What can hang from each mark
J_604: J_179
J_478: J_179 J_796
J_618: J_179
J_179: J_478 J_604 J_618
J_521: J_478 J_853
J_796: J_179 J_443 J_604 J_618

Each row was made from one small tree. Brackets hold a mark, then the marks that hang from it, in the order of their numbers. Every link used is in the known rows. Write each row's tree.
Known rows
(J_478 (J_796 J_443 (J_604 (J_179 J_618)))): [-1.163,-1.194,-0.921,1.349,-0.955,-3.042,-0.739,-2.725,1.688,-1.391,-2.362,-1.771,-2.747,-1.220,2.837,1.257,1.657,-4.879]
(J_478 (J_179 J_604 J_618) (J_796 J_443)): [-1.010,-0.562,-0.898,1.874,-0.631,-2.384,-0.083,-1.762,1.066,-0.906,-1.741,-1.983,-3.285,-1.846,3.343,2.147,2.314,-4.594]
(J_521 (J_478 (J_179 J_604 J_618) J_796) J_853): [-0.228,1.053,1.169,0.671,-1.415,-2.783,-0.266,-3.702,2.944,-0.009,-1.275,-0.285,-1.161,-3.719,2.156,1.610,1.389,-2.225]
(J_179 (J_478 (J_796 J_443 J_618)) J_604): [0.400,-0.722,2.825,4.221,-1.035,-2.599,-0.209,-0.590,1.276,-1.164,-0.348,-0.289,-2.137,-1.074,2.734,2.557,2.437,-3.898]
(J_796 (J_179 J_478 J_604 J_618) J_443): [0.851,-0.271,-0.647,3.318,-1.512,-1.169,-0.008,0.719,2.651,-2.304,-1.296,-0.714,-1.963,-1.778,2.046,2.249,1.220,-2.917]
(J_604 (J_179 (J_478 J_796) J_618)): [-1.741,0.874,-0.483,1.081,-1.350,-2.360,-0.894,0.130,-0.049,0.416,-0.155,-1.180,-3.963,-2.421,1.153,2.031,1.340,-1.552]
(J_478 J_179 J_796): [-1.198,0.422,-1.467,-0.438,0.295,-0.632,-0.369,-2.278,-0.971,0.650,-0.129,-0.908,-0.993,-1.176,1.472,-0.233,0.392,-0.767]
(J_478 (J_179 J_604) (J_796 J_618)): [-0.413,-0.222,-1.408,2.432,-0.558,-1.409,-0.291,-3.218,1.231,-0.086,-2.272,-1.229,-0.587,-1.685,2.436,1.010,0.958,-3.856]
(J_618 (J_179 (J_478 J_796) J_604)): [-0.726,1.239,1.920,2.297,-1.002,-1.453,-0.195,-1.384,-0.383,-0.742,-2.436,-0.372,-1.510,-1.382,2.277,1.912,0.746,0.130]
(J_179 (J_478 J_796) J_618): [-0.680,0.518,0.482,1.243,-1.135,-1.770,-0.554,0.592,0.863,0.420,1.794,-0.785,-4.393,-1.936,1.181,2.571,1.266,-0.760]
(J_179 J_604): [0.025,0.061,0.942,0.738,-0.413,-0.795,0.209,-0.509,-0.131,-0.693,-2.329,-0.144,0.208,-0.242,0.812,0.412,0.231,-0.363]
(J_179 J_478 J_604): [0.206,0.713,2.409,1.571,-1.256,-1.119,0.103,0.716,-0.839,-0.866,-1.217,0.176,-1.250,-1.468,0.476,0.982,0.635,1.181]
(J_618 (J_179 J_478 J_604)): [0.065,1.130,1.370,2.612,-1.297,-0.390,0.119,-0.175,0.188,-1.330,-2.792,-0.032,-0.512,-1.657,0.991,1.497,0.401,0.719]
(J_618 (J_179 (J_478 (J_796 J_443)) J_604)): [-0.488,0.435,2.899,3.051,-0.765,-1.973,-0.064,-0.999,-0.127,-1.534,-2.172,-0.397,-1.700,-0.926,3.176,2.191,1.877,-1.842]
(J_521 J_853): [0.648,0.547,1.235,-0.706,-0.437,-0.349,0.033,-1.546,0.310,-0.308,0.198,1.172,1.899,-1.479,-0.367,0.056,-0.061,-1.033]
(J_604 J_179): [-0.915,0.358,-1.105,-0.089,-0.225,-0.616,-0.339,-0.542,-0.894,0.008,-1.951,-0.253,0.289,-0.469,-0.023,-0.539,0.096,-0.814]
(J_604 (J_179 J_478)): [-0.799,1.046,0.267,0.739,-0.959,-0.800,-0.456,0.611,-1.690,-0.249,-0.992,0.057,-0.973,-1.716,-0.315,0.027,0.434,0.708]
(J_179 J_604 J_618): [-0.116,-0.172,-0.335,1.503,-1.097,-1.355,0.141,0.188,1.876,-0.751,-1.896,-1.021,-1.884,-1.155,1.045,2.112,0.800,-2.029]

Which tree is each row?
[0.002,-0.920,1.342,2.399,-1.529,-2.665,-0.521,-0.987,1.804,-1.578,0.625,-1.117,-4.200,-1.891,2.572,2.363,1.987,-2.445] : (J_179 (J_478 (J_796 J_443 J_604)) J_618)
[0.476,-0.427,1.166,1.034,-1.434,-2.940,-0.469,-4.891,3.922,-1.372,-0.127,-0.465,-1.144,-3.561,2.764,0.913,1.867,-3.667] : (J_521 (J_478 (J_179 J_618) (J_796 J_443 J_604)) J_853)
[0.807,-1.193,-3.153,2.527,-0.577,-0.629,-0.743,-4.418,3.970,-1.100,-1.790,-0.645,1.376,-0.543,2.322,0.033,-0.883,-3.924] : (J_478 (J_796 J_179 J_604 J_618))
[0.789,-0.327,-1.677,2.673,-1.046,-0.393,-0.197,1.181,2.853,-1.628,0.945,-0.539,-2.020,-1.547,1.212,1.796,0.970,-2.513] : (J_796 (J_179 J_478 J_618) J_443)
[1.175,-1.688,-0.982,4.229,-0.852,-0.100,-0.061,-3.057,4.479,-2.480,-2.410,-0.755,1.259,-0.451,2.006,1.164,0.870,-4.847] : (J_796 J_443 J_604 (J_618 J_179))
[0.613,0.496,-1.616,2.676,-1.749,-0.747,-0.152,0.357,2.504,-1.528,-1.864,-0.790,-1.573,-2.293,1.162,1.920,0.038,-1.054] : (J_796 (J_179 J_478 J_604 J_618))
[-0.479,0.197,-2.347,1.485,-1.144,-0.833,0.098,-0.880,1.465,-0.712,-2.530,-1.679,-1.972,-2.431,1.244,1.381,0.840,-2.133] : (J_478 (J_179 J_604 J_618))
[0.021,0.336,-0.313,0.085,0.396,-0.843,-0.594,-2.132,2.331,0.416,0.195,0.254,0.576,0.239,1.627,-0.490,-0.516,0.113] : (J_521 (J_478 (J_796 J_179)))
[-0.874,0.799,-0.976,1.533,-1.756,-1.332,-0.561,1.178,0.560,-0.242,-0.613,-0.758,-3.016,-2.630,-0.179,1.601,1.008,-0.867] : (J_604 (J_179 J_478 J_618))
[0.282,-0.457,0.647,0.891,0.615,-1.366,-0.417,-1.820,2.686,-0.414,0.460,0.209,0.296,0.720,2.538,-0.220,0.617,-1.712] : (J_521 (J_478 (J_796 J_179 J_443)))
[2.093,-1.381,-1.375,4.442,-1.410,-0.257,-0.401,-1.898,3.896,-2.802,-0.737,-0.102,0.875,-1.458,1.630,0.490,0.326,-3.417] : (J_796 (J_179 J_478) J_443 J_604 J_618)
[-0.915,-0.346,-2.819,0.734,-1.103,-1.528,-0.596,-3.574,1.733,-0.533,-1.301,-2.130,-2.657,-2.637,2.228,0.863,0.510,-2.420] : (J_478 (J_179 J_618) (J_796 J_604))
[-0.108,-0.674,-3.447,0.981,-0.885,-1.151,-0.718,-3.314,3.559,-1.107,-1.663,-1.406,-1.078,-1.198,2.506,0.803,-0.630,-3.001] : (J_478 (J_796 (J_179 J_618) J_604))
[-0.130,-0.434,2.091,0.988,-1.538,-3.901,-0.767,-4.280,3.566,-1.315,-1.582,-0.118,-0.794,-2.619,2.525,1.032,1.865,-4.373] : (J_521 (J_478 (J_796 J_443 (J_604 (J_179 J_618)))) J_853)
[-0.451,-0.044,-2.441,1.387,-0.644,-1.533,-0.383,-1.900,2.747,-0.531,-2.414,-1.295,-1.321,-0.874,2.700,1.820,0.013,-3.378] : (J_478 (J_796 (J_179 J_604 J_618)))
[-1.393,0.058,0.426,1.783,-1.136,-2.872,-0.717,0.396,0.109,-0.415,0.120,-1.068,-4.398,-1.884,2.019,2.280,2.510,-3.441] : (J_604 (J_179 (J_478 (J_796 J_443)) J_618))
[-0.074,-0.686,-1.155,0.554,0.740,-0.692,-0.371,-1.686,1.079,-0.736,-0.155,-0.299,0.316,0.790,2.607,0.089,0.363,-3.108] : (J_478 (J_796 J_179 J_443))
[1.221,-0.982,-1.688,3.044,-1.716,-0.738,-0.334,-0.779,3.616,-2.850,-0.683,-0.890,-1.715,-2.081,1.808,1.262,0.554,-2.491] : (J_796 (J_179 J_478 J_618) J_443 J_604)
[-0.781,-0.946,0.779,1.605,-1.077,-3.615,-0.769,-2.786,3.208,-1.053,-1.765,-1.344,-2.709,-1.134,2.816,1.012,1.932,-3.330] : (J_521 (J_478 (J_796 J_443 (J_604 (J_179 J_618)))))
[1.491,-0.770,2.505,3.478,-1.106,-2.111,-0.417,-5.795,5.869,-1.808,-1.360,0.699,2.184,-1.682,2.886,1.302,1.398,-4.998] : (J_521 (J_478 (J_796 J_443 J_604 (J_618 J_179))) J_853)
[-0.678,-0.150,-1.490,-0.078,-0.386,-1.058,-0.506,-4.210,-0.325,-0.618,-1.675,-1.223,-0.745,-1.669,2.085,-0.789,-0.057,-0.753] : (J_478 J_179 (J_796 J_604))
[0.380,-0.516,-2.062,2.700,-0.293,-0.980,-0.413,-3.016,3.021,-0.652,-2.547,-0.542,1.124,-0.235,2.596,1.001,-0.184,-4.317] : (J_478 (J_796 (J_179 J_604) J_618))
[1.328,-0.864,1.521,2.451,-1.063,-2.299,-0.469,-5.982,4.277,-1.414,-0.305,0.258,1.309,-2.897,2.566,0.139,1.590,-4.506] : (J_521 (J_478 J_179 (J_796 J_443 J_604 J_618)) J_853)
[-0.140,-0.609,-0.069,2.744,-2.119,-2.199,-0.505,-0.389,1.486,-2.297,-1.658,-1.192,-2.891,-2.625,1.279,1.342,1.714,-2.656] : (J_796 J_443 (J_604 (J_179 J_478 J_618)))
